What can hang from each mark:
pevuf: sunir
geva: felur sokag
fakidi: kegu rike simutus
raku: sunir vefuz
sokag: dazopig geva
lonas: sokag
dazopig: kegu masi sokag
pipobi: pevuf
kegu: raku
kagem: rike sisizel
lati: kagem
vatusor: lonas
simutus: fakidi
sunir: kegu raku
vefuz: raku

Every row comes from one small tree of marks. The marks that hang from a mark follow it in brackets, in alphabetical order. Every link used is in the known rows. Which tree was each row made from?
In the rows, zero is written as 100.
Known rows:
lati{kagem}: [90 99 77 93 85 107 90 115 128 76 98 110 89 124 106 119 86 54 124 125 56 114 102 87 99 94 107 104 109 119 91 130 110 91 65 78 101 120 96 105 95 86 97 85 112 78 109 98 97 125 105 92 117 89 70 64 141]
geva{felur sokag{dazopig{kegu{raku{sunir vefuz}} masi}}}: [109 103 72 103 83 137 89 109 110 87 118 97 104 93 78 96 64 84 114 81 87 81 119 59 128 87 114 128 77 112 101 81 78 110 94 119 84 63 110 82 144 65 129 114 97 153 125 50 123 108 136 92 89 85 101 121 74]
vatusor{lonas{sokag{dazopig{masi}}}}: [100 110 111 75 105 94 101 86 112 63 80 110 111 107 89 95 81 65 116 135 89 106 84 82 91 76 108 94 140 127 79 105 96 111 122 96 106 110 90 81 136 101 106 77 114 113 132 82 88 116 93 98 111 73 97 83 102]
simutus{fakidi{rike}}: [104 97 90 90 87 72 107 72 134 71 85 96 87 150 97 125 86 92 117 127 83 122 82 76 82 53 89 107 110 98 103 106 108 104 85 65 119 118 85 105 96 100 83 71 111 65 103 99 95 141 108 111 96 130 119 59 133]
simutus{fakidi{kegu{raku} rike}}: [122 102 107 77 85 68 103 71 144 71 81 90 96 157 101 141 84 100 107 136 73 131 83 70 82 39 98 130 106 106 95 117 113 96 81 67 100 134 105 107 86 128 100 74 106 62 101 100 89 141 111 109 103 131 128 72 119]
pipobi{pevuf{sunir}}: [109 114 114 96 87 101 109 128 120 52 94 92 67 138 78 86 108 109 83 122 60 148 88 75 70 98 114 107 116 141 99 125 77 117 75 80 153 86 111 93 74 95 58 96 130 86 98 110 108 124 83 108 109 102 90 72 110]
kagem{rike sisizel}: [81 87 51 72 80 102 70 107 116 99 84 100 91 121 120 146 110 106 131 119 66 138 80 89 114 87 106 96 80 134 132 106 114 130 115 59 124 76 66 94 85 72 87 89 121 63 109 110 70 129 94 109 93 106 71 59 107]
pipobi{pevuf{sunir{kegu{raku}}}}: [111 120 121 93 92 93 101 130 123 59 91 86 73 144 77 85 114 111 90 117 62 158 100 78 74 99 113 120 101 146 96 127 88 120 79 81 162 102 112 97 79 110 75 89 120 91 99 104 112 130 76 112 115 100 98 81 102]
sokag{dazopig}: [98 100 97 105 79 112 111 77 88 82 87 112 95 115 81 100 116 101 96 124 57 94 93 99 97 97 126 112 117 125 117 89 122 97 90 64 108 78 103 118 98 103 119 73 122 96 126 104 112 97 83 83 121 89 78 70 137]
sokag{dazopig{kegu} geva{felur}}: [78 95 99 97 70 119 111 81 80 104 89 93 93 110 88 86 95 89 104 98 87 92 113 99 70 103 127 126 107 110 123 65 115 93 94 78 98 80 98 100 96 95 131 58 94 144 116 89 129 89 113 92 124 70 71 90 112]
dazopig{kegu{raku} sokag{geva}}: [90 73 53 89 111 89 77 108 104 78 106 111 115 84 91 88 80 63 103 75 111 109 112 49 133 103 109 125 109 129 92 95 85 115 98 121 114 124 86 90 86 84 114 81 77 118 138 60 119 97 101 93 121 96 90 113 105]
vatusor{lonas{sokag{dazopig}}}: [100 111 119 78 99 94 109 79 111 69 82 103 114 111 90 99 84 61 117 143 76 113 84 83 90 74 114 100 141 128 83 108 95 106 117 89 100 111 98 80 137 104 104 74 114 110 134 89 88 115 90 96 116 76 97 80 104]
fakidi{kegu{raku{sunir vefuz}} rike simutus}: [156 148 119 41 75 84 147 104 176 93 98 89 79 144 90 171 103 94 56 150 43 119 96 82 60 35 144 146 77 109 99 94 114 99 63 63 73 106 136 83 120 144 151 98 120 79 100 121 66 122 135 100 85 134 106 82 79]
sunir{raku}: [94 103 89 111 96 62 94 110 104 87 105 82 91 137 97 93 121 92 105 140 93 116 105 81 118 75 96 114 103 116 85 97 108 110 78 77 125 120 97 95 105 102 118 91 104 97 106 105 99 117 87 106 129 86 92 94 119]
raku{sunir{kegu}}: [91 129 112 74 54 100 125 114 150 86 98 91 83 115 88 95 103 102 102 101 75 128 97 87 83 78 115 105 93 124 110 107 108 109 91 73 144 103 103 91 129 112 100 97 115 94 126 109 78 108 102 102 116 81 88 93 96]
kegu{raku{vefuz}}: [123 114 72 98 103 91 89 99 125 96 103 110 92 101 114 101 124 85 114 110 71 122 106 90 117 87 114 97 97 146 71 82 129 114 83 86 93 120 95 105 129 92 138 107 121 102 134 94 95 108 82 69 123 91 104 96 117]
simutus{fakidi}: [102 100 93 103 87 79 97 79 127 73 83 93 86 141 102 107 87 94 129 122 86 129 82 76 96 69 95 83 116 106 94 114 110 105 95 77 122 117 88 107 97 97 76 79 107 75 115 96 92 134 101 107 110 111 113 70 137]
vatusor{lonas{sokag{dazopig geva{felur}}}}: [90 104 120 76 93 95 112 75 109 84 83 94 113 114 94 95 79 49 118 135 84 108 93 90 71 76 115 109 136 121 87 100 87 103 122 88 95 112 95 74 138 103 109 64 106 129 130 90 91 115 99 98 118 67 95 82 95]
lati{kagem{sisizel}}: [82 95 58 84 88 113 77 118 129 87 92 111 94 129 116 129 96 60 138 120 56 127 104 83 109 99 116 99 102 122 96 132 120 105 76 67 107 101 92 97 89 76 94 91 115 74 106 99 74 126 104 91 109 94 59 61 136]
sokag{dazopig{kegu{raku{sunir vefuz}} masi} geva{felur}}: [92 105 76 84 85 125 95 92 89 102 89 106 84 97 89 75 100 95 97 75 106 82 118 103 80 109 129 112 92 115 102 57 128 106 99 97 93 74 86 96 117 85 150 76 103 157 125 81 120 81 108 82 124 66 78 104 99]
pipobi{pevuf}: [110 112 106 108 97 91 108 111 118 54 101 94 63 128 92 97 104 108 97 126 65 130 89 83 92 91 110 102 115 139 93 112 95 113 75 82 137 100 100 104 83 111 63 108 131 82 95 95 119 130 84 106 102 102 87 73 107]
dazopig{kegu{raku{sunir}} masi sokag{geva{felur}}}: [92 89 35 79 112 97 62 135 113 65 104 116 102 74 83 72 59 70 94 46 138 90 120 48 133 106 99 109 88 119 81 90 75 123 105 144 119 100 73 76 107 66 116 105 88 144 134 52 119 93 120 99 106 87 96 133 82]
vefuz{raku{sunir}}: [130 115 86 105 92 81 126 106 131 72 77 96 68 133 90 99 132 85 100 114 59 113 95 77 89 67 107 87 122 127 87 112 111 98 85 84 104 88 116 84 123 89 92 107 127 83 127 101 93 108 121 68 124 105 75 78 118]
dazopig{kegu{raku{sunir}} sokag{geva}}: [95 84 54 77 98 95 90 109 119 82 103 115 108 84 88 83 83 65 93 65 106 112 107 47 126 102 120 125 108 128 96 97 78 117 101 122 113 111 87 81 98 87 107 86 82 120 142 67 111 89 105 93 126 99 85 112 96]
dazopig{kegu masi sokag}: [96 87 46 94 120 95 57 141 106 37 109 117 104 71 78 77 44 84 105 65 142 95 103 37 154 107 85 84 96 111 82 93 84 124 96 135 137 92 75 90 91 65 97 118 90 116 127 46 117 99 112 106 92 94 96 119 101]
dazopig{kegu{raku} masi sokag{geva}}: [93 73 34 88 132 93 48 127 96 56 100 118 103 73 87 74 69 70 98 60 145 91 113 49 139 112 92 109 100 126 77 92 91 129 103 135 123 114 69 94 86 72 121 93 81 126 130 45 117 97 102 95 108 87 99 122 102]
lonas{sokag{dazopig}}: [108 91 95 84 73 120 96 75 103 67 89 88 107 114 75 108 120 81 96 128 64 102 103 87 89 89 135 128 138 142 91 105 120 113 127 87 100 93 106 78 120 111 115 74 124 92 148 87 85 120 86 77 111 92 74 64 129]
fakidi{kegu rike simutus}: [135 135 133 60 76 77 142 109 154 78 99 79 80 151 81 176 84 94 64 165 50 116 90 73 55 32 119 147 89 96 117 104 102 89 61 51 89 108 137 92 93 141 131 83 110 67 82 123 75 133 143 115 71 130 107 73 94]
dazopig{sokag{geva}}: [83 74 70 90 91 91 106 100 98 81 107 105 105 103 83 92 84 63 102 94 99 93 99 68 109 105 112 117 114 120 110 101 77 111 92 93 112 110 84 101 94 85 96 77 97 96 135 88 93 101 95 89 113 89 90 76 124]
lonas{sokag{dazopig geva}}: [93 81 96 77 71 119 104 66 94 83 86 83 100 120 77 102 128 73 94 121 75 94 106 98 63 98 137 137 143 138 99 96 122 114 130 82 97 101 99 81 113 114 122 56 115 98 144 90 81 114 87 71 118 79 67 55 129]

Which tree is each row?
[115 125 123 91 89 98 104 128 130 67 98 87 72 139 81 83 116 112 93 114 69 157 100 83 77 106 119 107 92 144 90 116 97 122 78 83 156 96 110 98 88 107 82 101 122 93 104 102 108 123 73 106 114 97 93 79 98] : pipobi{pevuf{sunir{kegu{raku{vefuz}}}}}
[101 120 105 92 91 81 88 107 131 99 101 84 97 115 105 97 111 96 131 105 92 132 116 95 109 92 105 103 74 133 87 91 142 114 87 80 131 133 99 113 124 117 144 92 101 101 125 88 94 117 82 91 120 79 109 99 104] : sunir{kegu{raku{vefuz}}}
[120 119 102 102 88 78 124 108 134 75 77 87 71 139 88 95 129 91 109 109 69 122 101 79 87 70 107 89 110 124 88 113 121 99 86 83 116 98 118 88 125 101 101 103 116 86 125 98 95 112 118 76 125 99 77 79 111] : vefuz{raku{sunir{kegu}}}
[98 91 92 116 75 130 102 97 94 89 115 84 108 112 76 112 66 75 121 110 62 80 118 62 113 82 108 140 92 113 117 96 65 97 90 91 82 72 117 94 127 73 114 92 101 135 118 66 122 123 133 93 89 87 104 102 94] : geva{felur sokag{dazopig}}
[104 92 73 115 94 128 75 109 95 77 113 95 107 98 77 103 61 79 120 91 85 79 122 53 131 86 101 137 85 113 101 91 73 105 94 114 89 76 110 90 125 67 126 98 93 148 115 45 133 117 138 95 87 86 108 122 85] : geva{felur sokag{dazopig{kegu{raku} masi}}}
[104 120 112 79 77 97 95 136 130 86 95 84 96 129 82 82 113 96 107 105 77 154 108 80 74 100 106 112 87 137 101 110 105 114 83 72 151 106 112 97 110 92 123 76 105 103 128 112 78 109 83 93 131 79 107 93 115] : pevuf{sunir{kegu{raku{vefuz}}}}
[77 93 87 99 86 121 93 97 74 91 88 98 85 102 83 77 86 96 101 85 111 81 112 99 76 109 112 112 102 106 115 65 119 100 97 89 103 75 88 102 98 86 135 65 97 148 110 79 129 87 115 94 116 63 77 97 107] : sokag{dazopig{kegu masi} geva{felur}}
[88 97 76 88 88 119 91 93 86 93 85 108 85 101 87 78 98 94 93 80 99 81 116 98 76 105 122 123 101 116 105 69 120 105 104 97 99 76 89 96 106 89 144 66 102 152 119 82 126 87 112 88 123 65 76 105 103] : sokag{dazopig{kegu{raku{sunir}} masi} geva{felur}}
[126 126 72 81 84 99 106 102 146 99 102 114 85 99 109 98 129 87 101 98 61 120 103 93 108 82 127 99 96 146 76 84 120 116 89 87 97 105 95 92 144 92 130 113 130 105 144 104 83 97 86 68 128 93 95 99 105] : kegu{raku{sunir vefuz}}
[77 93 88 97 83 119 103 86 71 93 86 100 84 115 83 84 99 92 99 98 95 70 111 111 63 106 118 116 105 109 117 71 117 97 97 75 98 77 87 109 103 89 135 62 113 136 114 95 116 94 104 85 115 60 82 82 122] : sokag{dazopig{masi} geva{felur}}
[123 108 106 70 76 71 111 70 154 72 82 94 94 156 98 140 84 99 100 131 68 133 81 69 77 36 105 131 103 104 96 119 109 99 83 70 101 127 106 103 94 128 98 78 112 65 105 104 84 136 111 111 104 132 123 74 112] : simutus{fakidi{kegu{raku{sunir}} rike}}
[93 97 77 93 95 121 84 89 83 98 90 106 87 97 91 76 97 93 103 80 109 81 120 102 84 112 120 111 94 115 102 57 131 105 99 97 91 80 87 103 110 86 155 73 98 157 120 75 128 84 104 84 122 66 80 102 102] : sokag{dazopig{kegu{raku{vefuz}} masi} geva{felur}}
[118 85 70 107 102 132 82 99 92 78 110 107 96 93 80 98 87 89 114 96 94 82 102 63 135 99 110 128 102 126 100 87 104 123 94 105 99 81 102 109 120 77 130 97 92 118 124 47 115 104 107 85 94 87 97 97 100] : geva{sokag{dazopig{kegu{raku{vefuz}} masi}}}
[83 75 46 86 116 99 64 131 95 53 107 112 99 74 82 71 51 75 102 58 154 89 103 48 131 113 88 94 103 110 93 87 88 124 99 131 133 99 69 93 87 68 105 97 80 124 125 50 115 91 112 103 99 83 91 108 102] : dazopig{kegu masi sokag{geva}}
[77 82 69 93 90 98 90 116 105 79 115 95 112 84 84 84 49 65 112 70 120 110 113 46 123 102 104 111 98 107 106 86 67 108 93 120 112 102 90 80 94 75 96 91 74 130 132 61 121 97 123 104 110 90 87 112 95] : dazopig{kegu sokag{geva{felur}}}
[110 98 73 111 92 134 80 108 100 86 118 95 106 92 79 101 61 83 123 86 90 80 123 59 131 90 107 126 77 111 98 79 82 109 90 116 83 68 109 92 135 63 132 110 93 151 120 43 129 111 135 92 88 85 107 121 78] : geva{felur sokag{dazopig{kegu{raku{vefuz}} masi}}}
[85 86 98 94 78 117 113 75 77 98 85 102 87 109 86 84 114 96 97 104 91 94 97 101 72 108 130 126 125 120 124 71 131 103 97 69 107 88 93 113 86 105 130 49 93 118 119 92 119 83 93 88 128 72 66 76 124] : sokag{dazopig{kegu} geva}
[99 95 34 72 111 105 68 131 120 74 111 116 100 66 89 68 59 73 100 38 143 91 122 52 136 112 108 94 79 116 73 73 87 126 102 147 109 90 73 74 122 60 127 120 90 151 141 50 111 84 115 94 108 85 95 132 76] : dazopig{kegu{raku{sunir vefuz}} masi sokag{geva{felur}}}
[103 89 32 72 114 105 70 125 117 71 108 124 96 67 87 66 73 76 93 43 146 92 110 55 137 114 110 94 89 124 74 76 99 132 101 139 116 97 70 83 115 69 126 116 87 134 142 50 105 81 103 90 110 86 90 119 87] : dazopig{kegu{raku{sunir vefuz}} masi sokag{geva}}
[116 105 108 90 84 73 96 79 136 72 75 89 96 151 107 123 86 99 119 129 76 138 85 71 97 57 104 103 108 112 85 126 116 103 92 80 103 132 106 107 89 119 95 78 101 73 113 93 88 134 101 105 117 113 122 79 126] : simutus{fakidi{kegu{raku}}}
[108 146 110 65 51 113 138 109 165 108 114 92 77 100 99 84 106 108 111 83 91 131 98 100 90 91 135 74 72 122 98 70 132 118 87 77 126 86 101 90 164 104 122 128 120 107 142 107 66 91 93 90 115 75 83 84 85] : raku{sunir{kegu} vefuz}
[107 98 72 102 107 111 73 98 87 63 82 121 94 96 83 87 104 109 96 99 89 94 103 83 120 102 110 109 109 128 94 84 134 109 98 96 116 82 91 113 95 94 137 80 111 116 119 72 128 94 90 88 117 87 86 101 122] : sokag{dazopig{kegu{raku} masi}}
[120 112 108 82 74 79 108 80 147 74 76 93 92 149 104 120 87 99 111 123 72 141 82 70 93 52 111 103 109 114 86 126 113 102 92 80 104 124 107 102 97 123 92 83 106 76 116 100 85 131 106 107 117 114 117 83 118] : simutus{fakidi{kegu{raku{sunir}}}}
[109 80 77 109 96 130 87 104 88 68 109 104 95 96 70 97 80 90 113 101 94 80 97 58 128 95 102 131 111 121 111 97 93 119 95 100 109 78 103 109 108 76 117 91 92 111 117 49 115 109 114 92 89 85 94 93 104] : geva{sokag{dazopig{kegu masi}}}
[89 96 89 94 79 119 106 77 85 114 92 99 95 104 95 85 104 87 103 91 86 97 119 103 77 106 136 123 98 118 111 60 126 98 95 86 83 85 97 101 110 94 149 65 96 148 126 85 130 85 105 81 131 71 74 96 108] : sokag{dazopig{kegu{raku{vefuz}}} geva{felur}}
[90 124 117 95 87 66 101 112 123 112 116 60 94 137 103 81 117 106 128 125 126 132 119 99 120 92 104 100 59 108 83 76 144 118 81 79 146 126 99 99 130 121 149 104 86 110 113 94 89 110 73 112 130 74 95 95 96] : sunir{kegu raku{vefuz}}
[110 104 71 100 104 116 76 98 91 72 87 122 92 89 88 84 107 109 99 95 95 92 101 90 121 107 119 96 102 125 89 71 142 111 95 97 110 77 90 113 105 90 143 90 111 120 126 70 124 88 89 83 114 86 82 99 118] : sokag{dazopig{kegu{raku{vefuz}} masi}}
